Each row was made from one small tree. The marks that hang from a mark follow it in brackets, in alphabetical order. Every link used is in the known rows. Write each row's tree.
Known rows:
tamezi{pomef{duter{belak}}}: [-17  -7  10 -24  21  -5   1  -6  -1  11 -24   4   1  -1  -3  10   0  -7
  18  -9  -6   1  -9 -25   6   3  -4   5  14  -9  -1   3   3   0  -2   2
   5 -14  -4   9   6   4 -13 -24  -7  -5  -1  -4   5 -16   2]
belak{duter{dinap pomef}}: [-13 -17   3 -11  30 -12   6 -11  11  14 -17   9   5  -3   0  18  15 -22
  24  -5 -10 -13   6 -28   4   6   0   8  11   4  -4  -6  -8  -2 -12   6
   4  -7  -4   7   9   0 -10 -14   1   3  -9  -9   0  -8  -2]
tibo{duter}: [-13  -4  10 -13  20  -5   5  -6  12   8 -14  10  11  -2   6   5   6  -4
  12  -1 -13  -5   4 -19   3   1   8   1   8  -4   1  -6   0  -2  -7  -1
  -1  -4   0  12   3  -3 -19 -23  -5   8  -5  -7   4 -13   1]
dorof{piza}: [ -3  -7  16 -12  16  -1   7 -10   6  10 -12  -4  11   4  -3   4  -1  -5
  14  -9  -9  -5   3 -16   5   4   2   7  -5 -10   2   0  -1  -7  -6   2
  -3  -3  -1   6   6   0 -19 -32   2   7  -9   2   4 -17   0]
tibo{duter{tusi}}: [-14  -8  10 -15  22  -2   1  -7   9   8 -22   7  11 -10   9   3   1   0
  10   8 -14   4   1 -18   1  -3  12   0   9  -6  -2  -1  -1   2   0  -6
   2  -5  -5  12  -3  -1 -18 -26  -8  17  -2  -9   5 -16   1]
dinap{duter{sepu}}: [-21   4   0 -18  11  -9   4  -8   6  17 -22   5   6   1   2   3   4  -4
  18  -9 -10 -12   0 -23   2   0   5  -2  15   6   9  -5  -3  -3  -9  -4
   7  -9   6  11  13   2 -16 -19  -9   7  -2  -8   0 -13   0]
rire{piza}: [ -4  -6  17 -11  15   0   5 -11   5   9 -14  -5  12   3  -2   5   1  -3
  12  -7  -9  -2   5 -15   4   2   2   4  -7  -8   4  -1   0  -5  -4   2
  -3  -3  -3   6   6  -1 -19 -31   4   7 -10   0   6 -17   1]
rire{piza{dorof} tusi}: [  3  -3  21 -13  12  -8   7 -27  -8  14 -20 -18  15   4 -17  -3  -4 -11
  11 -14  -1 -12  10  -7   3  -7  -1   2  -8  -9  17  -1  13   0 -11   6
  -7   0  -6   2  10  -4 -17 -34  29  -8 -25   8   5 -19   4]
dinap{duter{belak pomef sepu}}: [-25   7  -6 -22  15 -17   8 -10   4  21 -26  11   1   5  -4   7   9 -18
  28 -14  -9 -22   6 -31   5  -1   3   5  29  15   8 -12  -3  -2 -17   0
  10 -12   6  11  24   3 -11 -10  -3  -5  -7 -10  -2  -5   0]
tamezi{pomef{duter rodazod}}: [-13 -12  10 -19  14  -4  -2  -5   0  12 -24   3   0   1   1   9 -16  -3
   7 -16  -4   4 -12 -20   4  13  -5   0  -3 -23   1   8  -2  -4  -2   9
 -10 -16  -2   6   3  10 -15 -27 -13   2  -3   1   9 -15   5]
tamezi{pomef{duter{belak} rodazod}}: [-18 -10   8 -25  19  -8  -2  -7  -3  12 -28   6  -2  -1  -3   5 -12  -7
  11 -14  -2   2 -11 -23   7   8  -3   3  10 -14   3   3   0  -2  -4   9
  -5 -20  -6   7   7  10 -10 -22 -12  -5  -4   0   5 -15  10]
belak{duter{dinap pomef sepu}}: [-19 -15   0 -14  27 -17   6 -12   9  25 -23  12   4  -4   0  17  15 -22
  28  -6 -10 -16   4 -30   2   5   0   6  25  14   1  -8  -9  -1 -17   2
   7  -7  -3  12  19   4  -6 -14   4   2  -8 -12  -4  -8  -2]
dinap{duter{belak tusi{rire}}}: [-17  -3   6 -29  18  -4  -4 -20  -5   6 -31  -4   6 -11  -5  -4   1  -5
  14   0  -7  -1   0 -18   6 -14  10  -5  12   4   7  -1   3   6  -1  -4
  11  -9  -7   8  -2  -7 -11 -18   2   5  -9  -8   2 -21   8]
rire{piza tusi}: [ -2   0  17 -13  13  -5   9 -19   0  11 -19 -10  15   1 -11   1  -2  -8
  11 -10  -6  -7   9  -8   3  -6   2   0  -6  -8  11  -2   8  -2  -7   4
  -4  -2  -4   6  10  -2 -16 -31  18   2 -17   4   6 -18   3]
duter{sepu}: [-14  -1  10 -12  14  -3   6  -3  10  17 -18   5   8   0   4   6   0  -1
  16  -6 -13  -2  -1 -19   0   4   3   2   9   0   0  -2  -4  -7  -5  -4
   4  -6   3  14  13   3 -16 -27  -8  14  -1  -7   2 -16  -2]
tamezi{pomef{gide rodazod}}: [-17 -12   7 -13  10  -7  -4 -13   2   7 -28   4   2   0   0  -3 -32  -6
  -1 -14  -1   4 -13 -13   3  18   7  -3  -2 -21   8   7 -10  -9 -18  14
 -23 -23  -6   7   8  17  -6 -27 -20  17  -4   9  12 -11  13]
pomef{duter gide nafud rodazod}: [-13 -10   8 -16   3  -8  -8  -9   2  12 -27   8   4  -4  -2   3 -24  -5
   3 -22   1   3 -17 -14   4  19   4   1  -2 -19   3   8  -6   0 -18   6
 -15 -20   1  12   5  14 -10 -24 -16  11  -9   5  11 -12  12]
piza{dorof}: [ -2  -7  16  -9  16   0   5 -11   4   9 -12  -6  10   4  -2   3  -2  -3
  13  -9 -10  -3   2 -17   2   5   1   7  -8 -11   2   1   1  -5  -4   1
  -3  -3  -1   6   4  -2 -20 -30   1   5  -9   1   6 -17  -1]
tamezi{pomef{nafud}}: [-15  -5   9 -11  12  -4   1 -15   9   5 -22   8   7   0   1   3 -18  -7
   6  -8  -6   5  -9 -11   0  12   6  -1   3 -15   1   7  -3  -2 -17   6
  -9 -18  -1  12   9  10  -9 -30 -14  18  -3  -1   8 -14   4]
tamezi{pomef{duter nafud rodazod}}: [-16 -11   8 -18   8  -8  -5 -11   0  12 -28   8   2  -1  -2   5 -23  -6
   4 -19   0   6 -17 -15   3  16  -1  -2   0 -23   3  10  -2   1 -14   9
 -13 -22  -1  11   6  14  -9 -28 -16   7  -6   1   9 -14   9]
duter{belak tusi}: [-14  -6  10 -18  24   3   1  -7   7   6 -23   2   7  -9   4   2  -1   0
  15   5 -14   8   0 -19   4  -3   9   7  10  -4  -7   0  -3  -1   5  -6
   9 -10  -8  10   3   0 -12 -25 -11  17   2  -5   2 -19   3]
tusi{rire}: [ -3  -6  17 -13  13   1   3 -10   6   5 -16  -4  12   0  -2   5  -2  -2
  10  -7 -10   3   1 -12   3   0   2  -3  -9  -8  -1   2   2  -3  -1   1
   0  -1   0   9  -1  -5 -18 -27   4  11 -12  -3   8 -21   1]
tamezi{pomef}: [-12  -6  11 -11  17  -1   4  -8   8   6 -19   3   7   2   3   6 -10  -3
  10  -6 -10   4  -5 -17   1   9   2   0   0 -15  -1   5  -3  -6  -5   5
  -5 -12  -2   8   5   6 -15 -29 -13  13   0  -1   8 -16   1]
dinap{duter{belak}}: [-20   2   1 -22  20  -7   3 -11   5   7 -19   5   5   0  -1   0   7  -8
  18  -6  -9 -11   3 -23   9  -4   6   3  15   4   6  -7  -2  -1  -7   0
   8 -13   0   7   8  -2 -14 -15 -10   1  -2  -5   0 -12   5]
tusi{rire{piza}}: [  0  -8  21 -15  11  -1   2 -18  -1   8 -19 -11  13   1  -9   2  -1  -5
  10  -9  -5  -1   4 -10   4  -4   0  -3 -11  -7   9   0   6  -2  -5   3
  -3   0  -5   6   2  -7 -18 -31  19   2 -20   0   7 -23   3]
dinap{duter{pomef}}: [-13   3   0 -12  13  -7   8  -7   9  10 -16   6   5   7  -1  12   5 -12
  20 -16 -11 -17   6 -27   4   5   1   4   2  -3   2  -4  -5  -4 -10   4
   2  -7   8   5  10   1 -20 -15  -8   3  -7  -6   5  -6  -5]
duter{dinap sepu}: [-16 -12   6 -14  23  -3   1 -10   7  21 -21   3   7  -3   2  12   7  -5
  22   3 -10   0   1 -23   1   2   3   5  15   9   0   1  -6  -5  -6  -3
   9  -3  -4  11  12   3  -8 -23  -3  15  -4  -7  -3 -17   1]
piza{dorof rire{tusi}}: [  3  -1  19 -13  13  -9   8 -27  -7  14 -18 -17  18   8 -18  -6  -7 -11
  11 -17  -3 -12   9  -5   2  -7   0   2  -9  -7  15  -1  16   0 -13   4
  -6   1  -4   4   9  -7 -16 -33  27  -7 -26   9   4 -18   3]

Write each row's tree:
[  2  -1  19 -16  12  -9  11 -25  -6  15 -19 -16  17   8 -19  -5  -6 -13
  12 -17  -2 -14  11  -5   5  -7   0   2  -7  -6  14  -1  14  -2 -15   5
  -7   2  -4   4  10  -5 -16 -35  29  -5 -25  10   2 -18   3] : dorof{piza{rire{tusi}}}
[-14  -7   9 -24  22 -11   1 -16   0  10 -32   7   7  -7  -3   4   5 -14
  18   0  -9  -5   6 -21   4 -10   9   1  19   5   2  -5   5   7  -9  -1
   4  -4  -8  12   3  -6 -11 -16  13   0 -17 -11   5 -13   4] : tibo{duter{belak pomef tusi{rire}}}
[-12 -19  11 -25  30   1  -7 -22  -3   9 -30  -7   7 -14  -4   5   4  -6
  18  12  -8  11   0 -18   5 -12   8   2  11   6  -2   5   0   5   3  -3
  13  -3 -16   7  -3  -6  -3 -22   9  13 -11  -6   0 -25   9] : duter{belak dinap tusi{rire}}
[-28   2  -2 -27  19  -8  -2 -12   0  18 -33   4   2 -10   1  -3   3  -4
  20   2 -10  -6  -1 -24   4  -9  11   1  29  13   7  -4  -2   3  -4  -9
  15 -14  -4  13  12   2  -9 -17 -10   8   1 -11  -3 -17   5] : dinap{duter{belak sepu tusi}}
[-10  -5   4  -9   8  -7   4  -9  11  10 -20  13   6   5   0   7 -18 -13
   8 -21  -6  -3  -1 -15   3  17   5   4  -4 -15  -1   0  -9  -5 -19  10
 -14 -17   4   9  14  10 -10 -22 -13  15 -12   1   9  -6   5] : duter{pomef{nafud rodazod}}
[-12 -12  13 -19  17   2  -3  -4   0  10 -27  -1   3  -8   3  12  -8   2
  12  -2 -10  12 -13 -22  -1   5  -2   1   1 -19  -7  14   0   1   9  -3
   4  -9  -4  10  -4   7 -18 -32 -11  11   3  -5   9 -21  -2] : tamezi{pomef{duter{tusi}}}
[-21 -16   4 -16  28 -13   1 -13   8  22 -23   9   6 -10   3   9  13 -13
  21   2  -9  -8   0 -24   3   1   4   3  25  14   3  -7  -7  -1 -12  -2
   9  -8  -6  13  13   2  -5 -18   0   8  -4 -11  -5 -16   3] : belak{duter{dinap sepu}}
[-14   0   5 -13  16  -8   7 -11  10  10 -19  13   6   4  -3   8  -3 -17
  19 -14  -9  -8   2 -19   4   8   5  10  12  -1  -3  -5  -3   0 -20   4
   0 -14   2  12  17   5  -9 -19  -7   8 -10  -4   4  -6   2] : duter{belak pomef{nafud}}
[-16  -5  -3 -17  12  -6   0  -9   4  10 -28   5   2  -1   2   5 -11  -7
  11 -13  -8  -7   1 -24   4   6   7   1  -1 -11   3   1 -10  -2  -5   5
  -4 -14   0   4   5   7 -15 -17 -15  11  -7  -4   6  -9   4] : dinap{duter{pomef{rodazod} tusi}}
[-20  -2  -6 -14   0 -17  -3 -17   4  11 -29  13   2   3  -5  -1 -24 -18
   6 -28   2 -15  -7 -17   5  18  10  -1   4 -10  13   0 -12  -2 -34  13
 -19 -25   5   7  15  15  -7 -13 -17  11 -14   4  10  -1  12] : dinap{duter{pomef{gide nafud rodazod}}}
[-12  -6   6 -13  20  -6   6  -6  11  11 -22  10   8  -4   6  11   3  -8
  16   0 -15  -4   4 -23   0   1   9   4   9  -4  -4  -2  -2   1  -5  -2
  -1  -4  -2  11   3   0 -18 -21  -3  12  -7 -10   6  -9  -4] : tibo{duter{pomef tusi}}
[-24   0   2 -31  15 -10  -5 -20  -6  17 -38  -1   4 -11  -5  -5   1  -6
  18   0  -6  -4  -2 -19   4 -16  10  -6  25  14  11  -3   3   6  -5  -7
  15 -10  -5  13   8  -3  -7 -18   5   4  -8 -11  -2 -22   9] : dinap{duter{belak sepu tusi{rire}}}
[-22 -17   5 -25  37  -5  -4 -17   4  12 -28   7   7 -16   3   4  12  -8
  18  18 -10   4   3 -25   7 -10  14   6  28  11  -1  -3  -1   6  -3  -5
  12  -7 -16  10   1  -3  -5 -18   0  11  -5 -10  -4 -16   8] : tibo{duter{belak dinap tusi}}
[-19  -4   0 -11   0 -17  -1 -12   5  21 -32  15   2   3  -3   2 -27 -15
   8 -26   0  -8 -10 -14  -1  21   8   1  12  -6   8   1 -12  -6 -34   9
 -18 -22   3  15  25  20  -2 -20 -13  17 -13   2   8  -3  10] : duter{pomef{gide nafud rodazod} sepu}
[-13  -9   5  -9  16 -15   6  -8  10  10 -20  12   5  -1   0   8  -2 -19
  14 -18  -8 -17  -1 -21   2  14   3   4   7  -5   0  -6  -9  -4 -21   6
  -9 -14   1  11  11   6 -13 -16  -8   6  -7  -2   8  -5   1] : belak{duter{pomef{gide}}}
[-14 -20   1 -13  18  -4  -5 -17   7  13 -30   7   4  -7   0  11 -15 -12
  11  -4  -5   7  -2 -20   1  12   9   7   2  -9  -4   9 -12   1 -13   7
  -6 -15  -8   6   8  12  -1 -22 -10  24 -12  -2   5 -11   8] : duter{dinap pomef{nafud rodazod} tusi}
[-13  -8   4  -8   3 -11  -1 -12   8  10 -25  13   5   3  -3   3 -28 -15
   4 -25  -1  -5  -7 -13   2  22   8   4  -2 -16   4   3 -12  -5 -30  13
 -22 -22   2  10  15  17  -6 -20 -15  18 -13   6  12  -3  10] : duter{pomef{gide nafud rodazod}}
[ -9 -10   6 -11  15   0   3  -3   9  10 -24   5   4  -2   4   9 -15  -4
   9 -10 -11   4   0 -20   1  10   5   5  -7 -17  -6   4 -10  -6  -1   5
  -8 -11  -3   5   5   9 -15 -24 -14  19  -6  -1   8 -11   1] : duter{pomef{rodazod} tusi}
[-16 -10   8 -22  12  -3  -5   0   0  23 -32   3   1  -9   5   7 -10   5
  12  -8  -8   8 -11 -22   0   5   1   1   8 -10  -2   7  -4  -1   6  -5
   3 -10  -3  12   5   9 -14 -28 -11  12  -1  -7   4 -19   4] : pomef{duter{sepu tusi} rodazod}
[-18 -12   6 -19  15  -8  -4 -11   3  26 -26   7   5  -7  -2  15   5  -7
  23  -5  -5   1  -9 -23   1   6   0   5  18   6  -1   5  -1   4 -10  -5
  11  -6  -1  15  12   6  -7 -24   0   9  -8  -9  -1 -17   1] : pomef{duter{dinap sepu} nafud}
[-15  -5   9 -17   7  -8  -1  -1   1  22 -25   4   4  -3   0  10  -4  -2
  17 -15  -6  -3 -13 -22  -1  10   0   3  12  -4   1   4  -3  -3  -8  -5
   1  -8   3  15  10   8 -16 -25  -7   5  -3  -3   6 -15   0] : pomef{duter{sepu} gide}
[-14 -13   4 -15  30  -5   5 -11   8  14 -18   6   4   2  -3  18  12 -18
  28  -3 -10  -7   8 -29   7   3   1  14  15   8  -5  -4  -6  -3  -9   5
   8  -6  -6   5  13   1  -7 -14   1   4  -9  -4   0  -9   0] : duter{belak dinap pomef}
[-14 -10  11 -17  10  -5  -3  -7  -1  10 -25   1   2  -2  -2   9 -14  -5
  11 -15  -4   2 -16 -20   1  14  -2   0   2 -18   1  11  -2  -3  -9   4
  -8 -14  -1   9   2  12 -15 -28 -12   5  -1   1  12 -14   3] : tamezi{pomef{duter gide}}
[-11  -5   8 -21  12  -1  -4 -16  -1   5 -28  -6   9  -9  -2  -1  -3  -1
  10  -2  -9   1  -1 -16   3  -9   8  -8  -3  -4   5   4   1   3   2  -4
   6  -5  -2   7  -6  -5 -17 -23   1  12  -9  -7   7 -22   4] : dinap{duter{tusi{rire}}}
[-15 -13   7 -20  21  -5  -1  -4   2  25 -22   2   4  -5   1  20  13  -4
  26  -3  -9   0  -5 -29   2   2  -4   7  16   6  -3   4  -1  -1   1  -6
  14  -1  -1  11   9   2 -13 -23   1   3  -4  -9  -2 -18  -2] : pomef{duter{dinap sepu}}
[  6 -10  24 -16  11  -4   0 -27  -9  11 -20 -19  14   3 -15  -2  -2  -7
  10 -12   0  -5   5  -9   4  -5  -2   1 -14  -8  16   1  11   0  -8   5
  -8   3  -7   3   3  -9 -19 -34  30  -8 -28   4   7 -23   5] : tusi{rire{piza{dorof}}}
[-15  -1   9 -17   6  -8   1  -5   5  22 -23   9   7  -2   0  10  -2  -3
  17 -14  -8  -1 -11 -18  -1   8   0   2  13  -2  -1   3   1   2 -10  -7
   6  -9   6  18  12   6 -14 -27  -6   8  -5  -9   3 -16  -1] : pomef{duter{sepu} nafud}
[-19  -3   3 -15  17 -12   5  -6   8  21 -29  13   6  -5   6   9   3  -9
  20  -1 -14  -8   3 -25  -3   0   9   3  23   5   0  -4  -2   1 -10  -6
   4  -4   0  16  13   4 -15 -21  -1  11  -7 -14   3  -9  -3] : tibo{duter{pomef sepu tusi}}
[-21  -1   2 -16  13 -15   6  -8   4  20 -28  11   2   2  -4   7  -5 -16
  23 -15  -7 -13  -1 -23   2   9   5   8  25   7   4  -6  -7  -5 -23   2
  -1 -14   0  14  24  10  -7 -16  -5   5  -7  -3   4  -5   4] : duter{belak pomef{gide} sepu}
